Each row was made from one small tree. Brackets hold a mark, then the marks that hang from it, in alphabetical order. Every link used is in the known rows. Write each row's tree.
Known rows
{dini {kuvopul nases}}: -28  -1  11  10  -4   4  42  11   2   1 -10 -14  -8 -12 -11  -2   2  -8  34   7  -3   7   9  21
{rebokom {lolu vipi}}: -16 -12   8  -1  -4  15   1   2 -42  17  21  -7  -5 -59  12 -33  10   5 -12  -6  -7   9  -5   4
{turof {kuvopul nases {temop lolu}}}: -19  10   0  -3  -1 -11  13 -20 -10  -1 -26 -18 -19  -1  18  -9   5 -11   5 -15  -4   8 -20  -4
{turof kuvopul}: -12   5   4  -4  -2  -7  19  -1 -31   5 -27 -16  -8 -50  11 -36   8 -10  18  -8  -6  10  -8  12
{rebokom {lolu {vipi {kuvopul dini nases}} vurap}}: -14   6   3   9  -5   6 -27  10 -34  39  21 -16  -9 -38  16 -19   8   5 -20 -10   2   4   1   0
{dini {kuvopul {nases dubap} {temop lolu} turof vipi}}: -26   2   8   5  -5  -8  25  10  19 -26   4 -14  -8 -13 -27  35   0  -5  26 -17  -5   4   1   4
{temop {kuvopul rebokom vipi vurap} lolu}:  -5  14  -1  11  -9 -14  55 -14  -6  20  18 -13  -4 -60  11  -2   8   5  20 -34 -15   0 -24 -11
{vurap {kuvopul rebokom {temop lolu}}}:  -5   5   2  15  -3  -3  52 -25   9   1  13  -8  -2  -6  16 -11   9  -1  20 -28  -4  -1 -21   0
{rebokom {lolu {vipi {kuvopul dini}} vurap}}:  -5   6   3   8  -5   9 -22   4 -37  40  20 -15  -8 -61  16 -28   9   4 -17 -11  -1   5  -2   1
{temop kuvopul}: -13   3   5  24  -8 -10  70  -8 -17  14  -6  -8  -4 -54  -1 -34   9   2  33  -7  -5   4 -15  14
{dini lolu}:  -6  -1  15  -4  -4   7  19 -22 -37  14   4  -8  -9 -61   9 -37  10   0  36   5 -13   1  -1  23
{temop {lolu vipi}}: -13  13  -5  -3  -5  20  17 -26 -26   6  -5  -4 -10 -52  14 -33  11   4  15 -13  -3   6 -10  -3
{rebokom lolu}: -11 -14  14  -1  -7  13  14   1 -35  25  27  -9 -10 -60  11 -34  10   2  12  -1 -11   9  -7  -1
{turof {kuvopul temop vipi vurap}}: -10   5   5 -11   1 -21  -4 -10 -19  -5 -22 -20 -17 -62  10  -9   5  -7   1 -16 -10   5 -26  12
{vipi {kuvopul vurap}}:   2   7   7  10  -6   1   9  -5 -11  35  -4 -14 -20 -67  -4 -32   9   9  25 -11  -6  -2 -16  18
{vipi {kuvopul {dini lolu} nases rebokom turof vurap}}:  23   9   9   4  -6 -20 -18  14   0  26  43 -22   0  -4   2   0   6   9  11 -20  -8 -10   8  21
{kuvopul turof vipi}: -14  -1   7  -5  -6   0   1  11 -20  -7  16  -8  16 -43  -1  -8   9   4  36 -12  -4   2  -7  17
{kuvopul vurap}:   2   6   7  -7  -5   1   6 -10 -24  17   9 -10 -21 -79   1 -39   9   8  35   2  -7   4 -10  17
{vipi {kuvopul {temop lolu} turof}}:   9   9   2  15  -7   3  13 -26   5  19   2 -13 -10 -23   3 -13   8   4  21 -27  -4  -3 -24   1
{rebokom {lolu vipi {vurap {kuvopul temop}}}}: -14   0   3  14  -2   5   5 -16 -31  18  21 -10 -10 -52  24 -27   8   0 -21 -15   1   7 -12  -2
{dini {kuvopul {temop lolu} vipi vurap}}:  -8   4   9   3  -3   1  32 -21  12  -7  -3 -18 -21 -63  -5  12   1  -6  19 -10 -14   4 -15   6
{lolu {vipi {kuvopul dini rebokom}} vurap}:  -5  28  -7   5   0   0 -34   7 -28  43  -4 -16   5 -33   8 -18   9   7   8 -17  11   0   2  18
{dini {kuvopul nases rebokom temop turof vurap} lolu}:  11  -2  19   3  -2 -18  13 -13   7  -1  34 -23  -6   0  -2  23  -1  -8  14 -13 -14  -3   7  26

Which tree is each row?
  3   9   4 -13  -1 -18   1   5 -28  17  -5 -21  -7 -49  12 -25   8  -7  13 -20  -9   7  -9  11 : {turof {kuvopul rebokom vurap}}
 -5  28  -5  25 -10  -3  62 -37 -17  29  -4 -11 -16 -64  17 -32  10  -2  33 -19  -3   6 -19 -16 : {temop kuvopul {lolu vurap}}
-25  -4   7  17  -1  -6  46 -11   4 -18  -2  -6  -1 -32   5  -8   7   1  18 -14  -3  -2 -24  17 : {vurap {kuvopul temop vipi}}
-19   9  -2   9  -2   2  -8  15 -15  12  -9 -11  -2 -15  -1 -17   8  11  -2  -6   5  -2   2  24 : {lolu {vipi {kuvopul dini nases}}}
 -7  16  -1  22 -10 -12  65 -25  -2  13  10 -12 -26 -44  10 -20   7   5  18 -16  -9   2 -19 -12 : {temop {kuvopul nases vurap} lolu}
-23  18   1  10  -2  -5  13   1 -18  20   7 -11   8 -36  13 -12   9  -1  34 -19   5   1  -9  10 : {lolu {vurap {kuvopul rebokom vipi}}}
-11   2   2  -4  -2 -10 -47   5 -19  24  48 -16  11  40  17  21   5   3  -9 -27   7   4  -7   0 : {kuvopul nases {rebokom {lolu vipi vurap}} temop turof}
 17   1   5  20  -4 -16  41 -12  13 -29  28  -9   3 -17   5 -22   7   1  13 -11   0  -2  -5  17 : {vurap {kuvopul dini temop turof}}
  6   4   5   9  -4  -7  -3  -2   2  30  10 -15   8   2  -1   0   8   6  26 -30   0  -5 -20  16 : {vipi {kuvopul rebokom temop turof}}
 23  17  -2  11 -11 -25  42  -4   4   2  48 -17   7 -49   9   2   7   6  12 -35 -14  -2  -9 -11 : {temop {kuvopul dini rebokom turof vipi vurap} lolu}
 17  11   4   5  -7 -19 -19  25   7  27  37 -21   2   3  -3   1   6  12  16 -21  -2  -7   4  17 : {vipi {kuvopul dini nases rebokom turof vurap}}
 -8   4   5 -16  -1 -12 -18  13  -2   6  20 -15  15  -6   2  20   6   6  27 -10  -5  -2 -11  18 : {kuvopul dini rebokom temop vipi}
-16   4   5 -20  -2 -32 -43  31   3  -5  39 -14  -1  -4 -25  41   4  15  26 -29   0  -3 -10  13 : {kuvopul {nases dubap} rebokom temop turof vipi vurap}
  2  25  -4  15  -8   7  32 -34 -12  10  13  -9 -10 -48  21 -33  11  -2  31 -21   1   3  -9 -14 : {temop {lolu {vurap {kuvopul turof}}}}
 12   4  10  -9  -6 -17 -16  19 -13   4  55 -17  20  29   8   4   7   4  25  -8  -5  -5  23  21 : {kuvopul {dini lolu} nases rebokom turof}
  3   0  13   2  -1 -11   6   2 -10  -5  31 -20   3 -13  -1  13   0  -5  -4 -16 -11  -2  21  31 : {dini {kuvopul nases rebokom turof vurap} {lolu vipi}}
-19  23  -4  10  -7  -2  20  -8  -8   0  12  -8 -11 -42   4 -10   9   2  31 -24   3   2  -4 -15 : {temop {lolu {vurap {kuvopul {nases dubap} turof vipi}}}}
 21   9  10  10  -7 -16 -10   4  -3  15  31 -19 -12 -27   0 -14   6  10  10  -9  -8  -9   6  22 : {vipi {kuvopul {dini lolu} nases turof vurap}}
-22  -7   9 -13  -2 -11   0  24 -33  15   3 -20  10 -37  19  -3   7 -10  -4 -27 -13   8 -10   1 : {turof {kuvopul {rebokom lolu} vipi}}
-31  19  -2 -11   1 -18 -17  -3 -13  13 -17 -23  -1  13  24  24   5 -11   6 -31  -1   5 -21  -7 : {turof {kuvopul nases rebokom {temop {lolu vurap}} vipi}}
 -4 -10   6   9  -5   1 -16   8 -17  15  32 -14  -4 -17  10  -9   6   8 -29 -15  -4   1  -5   4 : {rebokom {lolu {vipi {kuvopul dini nases temop turof}}}}
  0   7   5 -15  -4 -34 -40  28   8 -29  40 -15 -13 -30 -28  25   2  16  17  -7  -2  -4   2  15 : {kuvopul dini {nases dubap} temop turof vipi vurap}
  2  -4   7 -13  -3   1 -18   8 -35  33  43 -13  -5 -58  14 -20   9   9  -7 -19 -10   5  -6   5 : {kuvopul {rebokom {lolu vipi}} vurap}
-28  26  -7   8   0   1 -34   8 -28  47 -12 -15   2  -6   9  -6   8   7   9 -21  15   0  -4  17 : {lolu {vipi {kuvopul nases rebokom}} vurap}
-44   1   6 -12   1 -10 -19  16  -3  13   7 -13  11  37   3  38   5   6  29 -15   1  -1 -20  16 : {kuvopul nases rebokom temop vipi}
 15   5  12 -21   0 -22 -28  -6 -10   7  40 -20  -2 -43   8  16   5   8  13 -10 -17  -8  -8  23 : {kuvopul {dini lolu} rebokom temop vipi vurap}
-20  19  -1 -12  -2   1 -18 -19 -11  27   7 -14   3 -16  18  21   8   0  34 -28  -2   1 -27  -7 : {kuvopul rebokom {temop {lolu vurap}} vipi}
  7  -2  20   5  -4   0  41 -21 -14   3   7 -18 -21 -82  -4 -20   2  -8  24   5 -21   2   9  27 : {dini {kuvopul vurap} lolu}
